Known rows, with every step that occurs
nutut/febu/ruri: 4; -3; -6; 8; -1; 4; -5; -22; -5; 5; 10; -7; -5; -18; -13; -1; -7; -4; -22; -6; -18; -15; -5; 15
ruri/febu/nutut/gopi/lidoruf: -4; -3; 0; 15; 0; -1; 8; 5; 4; -3; -9; -14; 14; 7; 10; -2; -1; -1; 12; -2; 9; 18; 12; 0
fumob/lidoruf/febu: 7; 3; -14; -4; -7; 11; 11; 1; 0; -9; 4; 4; 9; 5; -2; -15; 16; 6; 0; -2; 13; 9; -6; 1
fumob/ruri/gopi/nutut: -11; 13; 1; -4; 1; -2; -20; 9; -4; 5; -6; -1; 4; 11; -10; 26; 12; -1; 4; -6; -3; 7; 8; 0
nutut/gopi/lidoruf/fumob/ruri/febu: 9; -9; -3; -2; 6; 6; 13; 9; 0; 15; -9; -20; 10; 18; 14; -1; -7; -6; -6; 4; 27; -18; 3; -10
ruri/gopi/nutut/febu: -12; 3; 2; -6; 9; -4; -7; -5; -3; -12; 2; 3; -5; -1; -13; 25; 7; -6; 2; 1; -7; 11; -12; 15
nutut/febu/ruri/gopi: -7; 7; -12; -4; 7; -2; -7; -7; -6; 3; 12; -7; -8; -19; -12; 16; -4; -7; -7; -5; -22; -10; -12; 11
ruri/gopi/lidoruf/febu/nutut: -11; 1; 0; 2; 0; -11; -5; 17; 2; -12; 11; 4; 10; 10; 8; 9; 2; 13; 20; -2; -15; 18; 2; -10
lidoruf/febu/nutut/gopi/ruri: 5; -16; 8; 9; 3; 2; 7; -24; 8; 4; 1; 7; 6; -5; 4; -10; -10; 2; 6; -6; 29; 2; 21; -13
febu/ruri: 10; 6; -4; 7; -9; 7; -10; 0; 3; 6; 5; -1; -1; -16; -7; -13; -3; 3; -14; -13; -26; -9; 5; 5
gopi/lidoruf/fumob/ruri/febu: 8; 2; -1; -5; 2; 3; 1; 22; -8; 2; 5; -16; 9; 25; 10; -1; -6; 4; 0; 0; 4; -16; 4; -5
nutut/gopi/ruri: 15; 1; 7; -1; -1; 16; 0; -36; 8; 12; -12; 3; 1; -12; 0; -5; -7; -3; -9; -2; 12; -1; 19; -6
ruri/gopi/nutut/febu/lidoruf: -19; -2; -7; 1; 6; -24; -3; -11; -7; -9; -5; -2; -7; 1; -11; 31; 5; -8; 13; 11; -4; 12; -16; 9
gopi/nutut/febu/lidoruf: -6; -14; 0; 15; 2; -20; -2; -23; -7; -8; -10; 1; -6; 2; -10; 15; 3; -7; 1; 12; -1; 5; -9; 13
ruri/gopi/nutut/febu/lidoruf/fumob: -12; -13; 1; -1; 7; -27; 2; -4; -11; -4; 0; -2; -16; 2; -1; 20; 1; -9; 20; 18; 0; -2; -27; 9
fumob/nutut/gopi: 1; 3; 6; 6; -5; 24; 12; -11; 12; 3; -20; 12; 1; -11; -2; -16; 11; -2; -18; 0; 29; 10; 15; -1
fumob/nutut: 3; 11; 6; 4; -8; 20; 0; -1; 5; -9; -5; 17; 3; -4; -5; -16; 13; 4; -13; -1; 7; 14; 16; 2
ruri/gopi: 0; 18; -5; -7; -2; 9; -5; 11; 5; -4; 5; 3; -3; -7; -4; 10; 10; 3; 7; -3; -20; 15; 3; -1
nutut/gopi/lidoruf/fumob: 15; -13; 12; 4; -3; 11; 11; -13; 6; 15; -19; -5; 2; 0; 17; -15; -5; 1; -12; 6; 4; -5; -5; -3
gopi/nutut: 1; 2; 12; 3; -6; 4; -12; 1; 2; -6; -5; 10; 2; 3; -7; -4; 9; 6; -5; -4; -10; 13; 3; 8
febu/lidoruf/fumob/ruri/gopi: 3; 0; -12; -1; 0; -13; 0; 8; -8; 16; -2; -10; -8; 7; 3; 17; 2; -3; 13; 13; -4; -12; 2; -11
febu/nutut/gopi/lidoruf: 3; -7; 9; 23; -7; 4; 0; -21; 2; 8; -23; -8; 12; 0; 9; -5; 1; 6; -1; -3; -4; 15; 19; 0
lidoruf/fumob/ruri/febu: 12; -1; -4; -7; 3; 5; 9; 23; -2; 5; 18; -11; 1; 13; 2; -1; 1; -4; -1; -3; 10; -19; 6; -4

Rows
-2; 20; -6; -5; -1; 2; -19; 6; -8; 6; -8; -10; 14; 14; -1; 25; 5; 7; 0; -3; -18; 4; 15; -7 -> fumob/ruri/gopi/lidoruf
-8; 13; 6; -6; -1; -1; -13; 13; 5; -6; -2; 7; -3; 2; -7; 13; 12; 4; 11; -3; -13; 20; -4; 4 -> ruri/gopi/nutut
-4; 7; -12; -11; 2; -3; -1; 24; 10; -2; 24; 4; -1; -15; -6; -1; -5; 5; 3; -10; -14; -3; -12; -8 -> lidoruf/febu/ruri/gopi
17; -4; 5; 1; -2; 10; -1; -3; -5; 16; 1; -6; 0; 4; 1; -4; 2; 2; -13; 0; -3; -20; 11; -1 -> lidoruf/fumob/ruri
-7; -8; -2; 3; -2; 11; 11; 1; 5; 0; -12; 11; 11; -6; 5; -28; -9; 3; -23; -7; 28; -4; -7; -10 -> fumob/nutut/gopi/lidoruf/febu/ruri
-9; 10; -10; -2; 4; -6; -13; -9; -11; 0; 3; -12; 2; -11; -3; 19; -10; -1; -8; -3; -32; -6; -14; 9 -> nutut/febu/ruri/gopi/lidoruf
12; -13; 0; 8; -6; -8; 7; -1; 1; 6; -2; 0; -10; -4; 8; -11; 0; 3; 8; 10; -10; -6; -1; -2 -> febu/lidoruf/fumob
-10; 2; -3; -8; 5; 0; 3; -2; -8; -1; 16; 5; -17; -15; -3; -6; -6; -8; -9; 1; 5; -18; -20; 9 -> lidoruf/fumob/nutut/febu/ruri/gopi
-2; -9; 8; 13; -5; -5; -3; 6; 0; -9; 7; 3; 16; 10; 7; -10; -1; 16; 6; -4; -12; 16; 10; -5 -> gopi/lidoruf/febu/nutut
10; -12; -3; -6; 5; -11; 21; -8; 7; 7; -3; -8; -8; -2; 11; -7; -17; -14; 16; 14; 33; -15; -1; -13 -> nutut/gopi/ruri/febu/lidoruf/fumob
2; 4; -16; 2; -3; -10; 11; 19; 5; -12; 8; -6; 1; 1; -2; 4; 4; -4; 15; 4; -1; 8; 5; -3 -> ruri/febu/lidoruf
7; 5; -1; -9; 5; 13; 9; -8; 11; 2; 0; -4; 3; -5; -1; -3; -8; -11; 2; -5; 27; 0; 16; -8 -> nutut/gopi/ruri/febu
-5; 6; -3; -12; 1; -1; -2; 23; 5; -10; 12; 5; 12; 8; 4; 9; -1; 10; 9; 1; -13; 15; -8; -10 -> ruri/gopi/lidoruf/febu
6; -4; 3; -2; -3; 5; -2; 8; 6; -8; 7; 5; 14; 9; 4; -10; -2; 13; -7; -2; -14; 7; -1; -6 -> gopi/lidoruf/febu
-4; 3; 8; -10; 4; -5; -11; 15; -7; 10; -2; -2; -4; 13; 1; 12; 4; -1; 7; 1; 0; -6; -4; -1 -> lidoruf/fumob/ruri/gopi/nutut
-15; 2; -5; -10; 4; -12; -9; 28; 6; -6; 19; 11; -2; -4; -7; 2; -3; 2; 7; -12; -5; 0; -20; -3 -> lidoruf/febu/ruri/gopi/nutut
-9; -4; -3; -2; 1; -24; -7; 10; -10; 10; -7; -6; -9; 15; 2; 20; 3; -4; 17; 9; 5; -4; -5; -8 -> febu/lidoruf/fumob/ruri/gopi/nutut
3; -9; 12; 0; 3; 13; 14; -15; -5; -6; 3; 12; -9; -5; -1; -16; 2; -4; -17; 9; 17; -9; -5; 12 -> lidoruf/fumob/nutut/febu
-5; 13; 10; -12; -3; 7; -2; 16; -2; -9; -5; 11; -1; 8; 15; -10; 5; 8; 3; 6; 0; 7; -7; -6 -> ruri/gopi/lidoruf/fumob/nutut
9; 0; 12; 0; -6; 16; 7; 4; 4; -3; -1; 17; -7; -1; 5; -27; 9; 6; -11; 4; 10; -3; 3; 3 -> lidoruf/fumob/nutut
-5; 4; -8; -2; 2; -1; 16; -12; 6; -8; -11; 7; -1; -2; 2; -6; -4; -15; 8; 8; 52; 5; 14; -14 -> fumob/nutut/gopi/ruri/febu/lidoruf
-3; -1; -3; -7; 6; -11; -6; -6; -12; 8; 9; -12; -8; -7; 5; 6; -16; -2; -5; 4; -27; -20; -27; 9 -> nutut/febu/ruri/gopi/lidoruf/fumob
-4; -24; 8; 9; 4; -23; 5; -18; -9; -1; -4; -3; -13; 4; -2; 4; -2; -8; 3; 17; 6; -12; -20; 12 -> gopi/nutut/febu/lidoruf/fumob
5; -7; 5; 20; -5; 8; 7; -17; 7; 11; -14; -5; 1; -11; 2; -5; 7; 2; -2; -5; 4; 13; 22; 2 -> febu/nutut/gopi
4; 1; 15; 2; -6; 14; 1; 4; -4; -6; -9; 12; 3; 11; 14; -27; 4; 10; -10; 5; 4; 1; 2; 0 -> gopi/lidoruf/fumob/nutut
-5; -8; 2; 9; 3; -6; -12; -19; -8; 0; 2; -1; -5; -9; -15; 2; -6; -3; -16; -9; -12; -12; -12; 21 -> gopi/nutut/febu/ruri
6; 13; -2; -13; 2; 9; -3; 4; 4; -11; 16; 1; 5; 3; -4; -1; -5; 0; 8; -5; 4; 0; 18; -5 -> gopi/ruri/febu
-1; 17; -10; -5; -2; 0; -11; 12; 5; 5; 8; -2; -5; -18; -6; 3; 0; 2; 0; -14; -30; 2; -4; 1 -> febu/ruri/gopi
